Each row comes from the steps of one walk. Every step used is in the known rows, and no mark comes twice. Write the walk behind each row, first mark first.
In the rows, zero is written as 128.
Known rows
dofefi-nonid-serikud-rugi: [157 130 136 152 108 104 124 122 117 148 123 135 102 127 182 168 108 110]
nonid-serikud: [140 110 144 145 122 128 127 111 194  93  99 154 135 146 118 150 146 123]
tole-serikud-nonid-dofefi: [156 112 130 134 104 157 129 136 144  97  89 200  89 126  65 123 128 103]
serikud-nonid-dofefi-rugi: [148 138 127 149 101 143 129 131 136 141 121 155  98 138 104 188 117  96]
serikud-nonid: [160 119 113 164 126 161 138 143 136 106 126 152 117 137 117 161 116 127]
rugi-serikud-tole-dofefi: [111 127 140 114 141 113 116 127 147 119  93 167 125 147   6  67 152 123]
nubuk-nonid-serikud-rugi-dofefi-tole: [110 139 130 124 117 104 138 230 130 107 130 158  83 136 143 171 125 143]
tole-serikud-rugi: [149 117 129 139 151 170 121 133  90 115 108 188  88 133  68 118 131  95]
nubuk-nonid: [142 119 114 144 162 159 153 134 148  95 138 153 138 143 127 165 130 147]
nubuk-nonid-dofefi-tole-serikud: [123 126 136 129 122 139 145 177 134 117 116 177 127 137  84 112 143 147]
tole-dofefi-nonid: [139 130 134 131 111 134 141  47  68 129 121 159 143 137  77 119 125 119]
tole-serikud: [140 105 135 139 148 166 124  89 130 105 107 182 131 140  46  99 151 123]
nonid-dofefi-rugi-serikud-tole: [121 141 146 124 131 103 105 130 167 178 106 147 119 150  42 134 150 100]
nonid-dofefi: [172 119 133 134 127 150 138 109 148 115 108 167 150 151  67 166 140 100]
serikud-tole-dofefi: [141 130 135 134 124 139 131 170 103 103 118 157 135 151  34  86 133 127]
dofefi-nonid: [165 123 125 161 130 130 133  74  97 161 144 124 164 138 131 151 120 136]
rugi-dofefi-tole-serikud: [111 121 139 127 121 131 119 158  78 136 128 170 141 147   4  94 157 151]

Write each row's walk
[158 132 115 124 145 144 127 161  71 123 135 168  96 146  65 190 122  96] | serikud-rugi-dofefi
[157 126 142 162  98  84 118 162 151 153 127 111 141 135 160 125 117 146] | dofefi-nonid-serikud-tole
[133 126 136 138 102 151 119 119 133 131  99 190  78 127  63 132 129  96] | tole-serikud-nonid-dofefi-rugi
[135 122 151 137 108 138 127 151 116 138 103 176 144 145  36  90 156 126] | nonid-dofefi-tole-serikud
[145 108 124 149 124 167 127 128 131  97 105 185  98 126  77 108 128 124] | tole-serikud-nonid
[148 130 144 149 111 132 135 160 119 142 120 148 165 155  64 131 147 128] | nonid-dofefi-tole
[100 135 129 142 139 128 109  77 156 164 118 146  94 136  86 148 139 114] | dofefi-rugi-serikud-nonid
[101 138 158 130  95 103 114 157 152 113 101 150 104 148  75 105 142 115] | nonid-serikud-tole-dofefi-rugi
[130 139 127 130 135 141 144 123 149 132 133 158 116 143 115 192 132 116] | nubuk-nonid-dofefi-rugi
[140 131 146 136 111 139 124 187  86 142 104 182 109 139  53 105 140 105] | nonid-dofefi-tole-serikud-rugi
[ 92 142 143 124 111 106 133 181 166  99 117 153  88 139 122 125 132 137] | nubuk-nonid-serikud-tole-dofefi-rugi
[141 126 134 120 118 113 121 162 136 100 108 171  81 141 100 188 129  97] | nonid-serikud-rugi-dofefi
[101 139 141 142 154 111  99 123 153 184 125 125 123 150  54 112 152 125] | dofefi-rugi-serikud-tole
[115 133 139 120 129  93 115 112 122 154 104 149 129 136  45  68 137 130] | rugi-serikud-tole-dofefi-nonid
[129 116 131 137 135 131 145 142 203  76 115 157 118 138 158 165 134 144] | nubuk-nonid-serikud
[103 139 142 126 125 153 129  49  83 123 119 167 121 151  34 131 146 100] | tole-dofefi-rugi
[119 121 135 165 109 149 125 178 101 130 119 162 121 132  76  73 137 155] | dofefi-tole-serikud-nonid
[133 137 144 123  90 109 132  89  87 118 101 169  88 128 122 135 115  95] | tole-dofefi-nonid-serikud-rugi
[175 123 121 147 107 150 141 153 150 104 109 169 111 136 104 174 114 104] | serikud-nonid-dofefi
[148 123 137 144 126 130 124 154 153  98 102 161  90 140 138 172 128  96] | nonid-serikud-rugi
